Each row was made from one path, in order. Every step used is in the known rows, and no mark comes twice. Write each row's path.
Known rows
D > Q > T: [ 0.04 -0.18 -0.24 -0.39 -0.28 -0.17 -0.22 -0.01  0.09  0.06 -0.14 -0.07
  0.14  0.41  0.21 -0.01 -0.24 -0.01 -0.09]
T > D > Q > U: [ 0.10 -0.13 -0.03 -0.21 -0.08  0.01 -0.01 -0.02  0.09  0.03  0.01 -0.05
 -0.03  0.40  0.21 -0.06 -0.19  0.08 -0.09]
H > D > U: [ 0.09 -0.12  0.04 -0.05 -0.14 -0.08 -0.22  0.08  0.08  0.09  0.19  0.02
  0.00  0.38  0.28 -0.08 -0.25  0.02  0.05]
T > H > D: [-0.04 -0.19  0.07 -0.16 -0.16 -0.17 -0.27  0.09 -0.01  0.11  0.05 -0.09
 -0.04  0.45  0.05 -0.06 -0.08  0.15  0.02]
G > U > T: [ 0.06 -0.03  0.02 -0.38 -0.01 -0.20 -0.10  0.14  0.64  0.21  0.26  0.07
  0.16  0.43  0.10  0.01 -0.29 -0.01 -0.05]
Q > T: [ 0.01 -0.20 -0.24 -0.24 -0.28 -0.23 -0.22  0.09  0.35  0.09 -0.10  0.01
  0.09  0.48  0.23  0.08 -0.21  0.00  0.00]
U > H > Q: [ 0.12 -0.33  0.10 -0.17  0.08 -0.23 -0.16  0.09 -0.04  0.15  0.07 -0.04
  0.17  0.36  0.05  0.01 -0.34  0.09 -0.22]
D > Q > U: [ 0.08 -0.19 -0.04 -0.26 -0.06 -0.14 -0.02  0.05  0.24  0.07  0.08  0.07
  0.09  0.38  0.23 -0.01 -0.29  0.00 -0.09]
G > U: [ 0.10 -0.12 -0.04 -0.42 -0.06 -0.17 -0.11  0.21  0.65  0.31  0.11  0.15
  0.08  0.45  0.12  0.01 -0.32  0.03 -0.03]
D > T: [ 0.00 -0.19 -0.25 -0.24 -0.17 -0.27 -0.14  0.06  0.30  0.08 -0.01 -0.05
  0.16  0.41  0.35  0.06 -0.20  0.03  0.01]
Q > U: [ 0.05 -0.20 -0.02 -0.11 -0.06 -0.19 -0.01  0.15  0.49  0.10  0.11  0.15
  0.04  0.45  0.25  0.09 -0.25  0.00  0.01]
D > Q > U > T: [ 0.04 -0.10  0.02 -0.22 -0.01 -0.16  0.00 -0.01  0.23 -0.04  0.23  0.00
  0.18  0.37  0.21 -0.03 -0.25 -0.04 -0.12]
U > T: [-0.02 -0.17  0.05 -0.23  0.01 -0.28 -0.14  0.09  0.36  0.06  0.24 -0.01
  0.22  0.43  0.19  0.09 -0.19  0.01 -0.03]
D > U > T > H > Q: [ 0.03 -0.25  0.05 -0.03 -0.04 -0.15 -0.07  0.11 -0.07 -0.10  0.22 -0.11
  0.10  0.36  0.12 -0.14 -0.11  0.16 -0.15]
D > T > H: [-0.06 -0.22 -0.24 -0.18 -0.22 -0.27 -0.13  0.08  0.21  0.02 -0.11 -0.11
  0.06  0.43  0.20 -0.03 -0.05  0.15  0.01]
G > U > H: [ 0.16 -0.08  0.06 -0.30  0.03 -0.19 -0.11  0.17  0.56  0.31  0.07  0.14
  0.06  0.39 -0.02 -0.03 -0.39  0.03 -0.10]
H > D > T: [ 0.02 -0.11 -0.19 -0.19 -0.24 -0.18 -0.29 -0.04  0.01  0.07  0.05 -0.15
  0.10  0.40  0.32 -0.01 -0.20  0.01  0.04]
Q > T > D > U > H: [ 0.16 -0.08 -0.16  0.11 -0.26  0.01 -0.14 -0.02  0.10 -0.03 -0.18 -0.07
 -0.11  0.37  0.16 -0.11 -0.21  0.08 -0.04]
H > T > D: [ 0.00 -0.02 -0.17 -0.21 -0.32 -0.09 -0.16  0.02  0.11  0.01  0.00 -0.17
  0.06  0.44  0.27  0.05 -0.12  0.13  0.03]
U > T > H > Q: [-0.04 -0.29  0.07 -0.20 -0.02 -0.24 -0.14  0.09 -0.06 -0.02  0.17 -0.16
  0.17  0.42  0.03 -0.03 -0.08  0.17 -0.18]
Q > T > D: [ 0.03 -0.16 -0.24 -0.19 -0.33 -0.08 -0.22  0.00  0.21  0.05 -0.17 -0.11
 -0.03  0.49  0.21  0.05 -0.12  0.07  0.01]

Which path is each row?
[ 0.08  0.06 -0.08  0.06 -0.25 -0.04  0.00 -0.05  0.15 -0.07 -0.02 -0.08
 -0.04  0.39  0.16 -0.02 -0.22  0.09 -0.03] -> Q > U > H > T > D
[ 0.05 -0.22  0.05 -0.10  0.01 -0.16 -0.01  0.06  0.16 -0.03  0.29 -0.01
  0.19  0.40  0.19  0.03 -0.25  0.00 -0.17] -> H > Q > U > T
[-0.09 -0.19  0.06 -0.16 -0.04 -0.27 -0.12  0.13  0.27  0.00  0.14 -0.07
  0.11  0.44  0.05  0.01 -0.04  0.13 -0.03] -> U > T > H
[ 0.05 -0.04  0.09 -0.01 -0.09 -0.09 -0.21  0.02  0.06 -0.02  0.34 -0.05
  0.10  0.36  0.25 -0.09 -0.21 -0.01  0.03] -> H > D > U > T
[ 0.05  0.05 -0.18 -0.21 -0.34  0.03 -0.02 -0.09 -0.02 -0.08 -0.01 -0.16
  0.02  0.38  0.28 -0.07 -0.18  0.10 -0.06] -> H > T > D > Q > U
[ 0.14 -0.23 -0.12 -0.09 -0.20 -0.06 -0.23 -0.07 -0.21  0.02 -0.19 -0.22
  0.02  0.41  0.05 -0.05 -0.22  0.11 -0.21] -> U > H > Q > T > D
[ 0.09  0.04 -0.09 -0.13 -0.20 -0.13 -0.02 -0.06  0.04 -0.06  0.01 -0.04
  0.10  0.31  0.16 -0.08 -0.33  0.02 -0.13] -> D > Q > U > H > T
[ 0.05 -0.11 -0.19 -0.35 -0.35 -0.09 -0.37 -0.10 -0.20  0.05 -0.08 -0.17
  0.08  0.40  0.18 -0.09 -0.23 -0.02 -0.07] -> H > D > Q > T
[ 0.12  0.03  0.00 -0.47 -0.05  0.00 -0.11 -0.02  0.23  0.14  0.16 -0.13
  0.10  0.39  0.07 -0.14 -0.22  0.06 -0.14] -> G > U > T > D > Q
[ 0.14 -0.17  0.06  0.03  0.02 -0.18 -0.07  0.13  0.28  0.09  0.09  0.11
  0.04  0.32  0.17 -0.04 -0.32  0.05 -0.05] -> D > U > H
[ 0.14  0.15 -0.10 -0.25 -0.25 -0.02 -0.11  0.02  0.29  0.15 -0.03 -0.09
 -0.02  0.39  0.04 -0.08 -0.28  0.12 -0.07] -> G > U > H > T > D
[ 0.15 -0.21 -0.23 -0.05 -0.32  0.06 -0.16  0.00 -0.14 -0.04 -0.09 -0.15
 -0.02  0.41  0.27 -0.11 -0.17  0.11 -0.12] -> H > Q > T > D > U
[ 0.21 -0.22  0.08  0.05  0.02  0.01 -0.09  0.03 -0.21  0.03  0.04 -0.11
 -0.01  0.32  0.12 -0.13 -0.26  0.17 -0.20] -> T > D > U > H > Q
[ 0.03 -0.02 -0.07 -0.15 -0.19 -0.26 -0.15  0.06  0.17  0.04  0.02 -0.06
  0.15  0.36  0.14  0.05 -0.29  0.07 -0.04] -> U > H > T
[ 0.16  0.05 -0.11 -0.23 -0.16 -0.12 -0.24 -0.04  0.21  0.21  0.03 -0.07
  0.02  0.34  0.08 -0.16 -0.35  0.00 -0.05] -> G > U > H > D > T
[ 0.05 -0.12  0.02 -0.05 -0.02 -0.18 -0.07  0.12  0.34 -0.01  0.28  0.05
  0.15  0.37  0.28 -0.01 -0.21  0.01  0.00] -> D > U > T
[ 0.17  0.16 -0.11 -0.40 -0.25  0.02 -0.13 -0.07  0.04  0.12 -0.06 -0.18
  0.03  0.33  0.02 -0.18 -0.31  0.12 -0.17] -> G > U > H > T > D > Q
[ 0.19 -0.14 -0.16 -0.30 -0.19 -0.12 -0.19  0.06  0.21  0.21 -0.10 -0.01
  0.07  0.39 -0.04 -0.10 -0.40  0.02 -0.24] -> G > U > H > Q > T
[ 0.07  0.03 -0.18 -0.05 -0.35  0.00 -0.08  0.04  0.10 -0.06  0.04 -0.12
  0.00  0.39  0.36 -0.06 -0.15  0.14  0.06] -> H > T > D > U
[ 0.04  0.00 -0.18 -0.36 -0.32 -0.05 -0.17 -0.07 -0.14 -0.02 -0.04 -0.25
  0.10  0.39  0.25 -0.05 -0.16  0.14 -0.07] -> H > T > D > Q
[-0.06 -0.15  0.05 -0.01 -0.06 -0.21  0.03  0.10  0.40 -0.07  0.18  0.02
  0.02  0.44  0.08 -0.01 -0.07  0.08 -0.01] -> Q > U > T > H
[ 0.02 -0.26 -0.22 -0.06 -0.22 -0.17 -0.01  0.03  0.00 -0.08 -0.05 -0.11
  0.02  0.41  0.20 -0.09 -0.12  0.16 -0.12] -> D > T > H > Q > U
[ 0.03 -0.07  0.04 -0.02 -0.06 -0.06  0.01  0.00  0.34 -0.05  0.19 -0.05
  0.02  0.44  0.21  0.03 -0.13  0.04 -0.02] -> Q > U > T > D
[ 0.09  0.01  0.02 -0.33 -0.05 -0.05 -0.09  0.07  0.49  0.17  0.19 -0.05
  0.05  0.45  0.08 -0.04 -0.19  0.07 -0.05] -> G > U > T > D
[-0.05 -0.10  0.11 -0.27 -0.11 -0.14 -0.27 -0.07 -0.27 -0.04  0.16 -0.25
  0.09  0.37  0.01 -0.17 -0.06  0.10 -0.10] -> U > T > H > D > Q
[ 0.05 -0.30 -0.22 -0.27 -0.26 -0.19 -0.24  0.06  0.02  0.07 -0.07 -0.08
  0.15  0.45  0.20  0.04 -0.24  0.04 -0.14] -> H > Q > T
[ 0.04 -0.15  0.06 -0.35 -0.04 -0.16 -0.10  0.14  0.21  0.12  0.20 -0.08
  0.12  0.42 -0.07 -0.13 -0.17  0.15 -0.20] -> G > U > T > H > Q
[ 0.07 -0.19 -0.03 -0.36 -0.08 -0.07 -0.16 -0.01 -0.04  0.11 -0.02 -0.14
  0.06  0.41  0.19 -0.04 -0.17  0.12 -0.11] -> T > D > Q
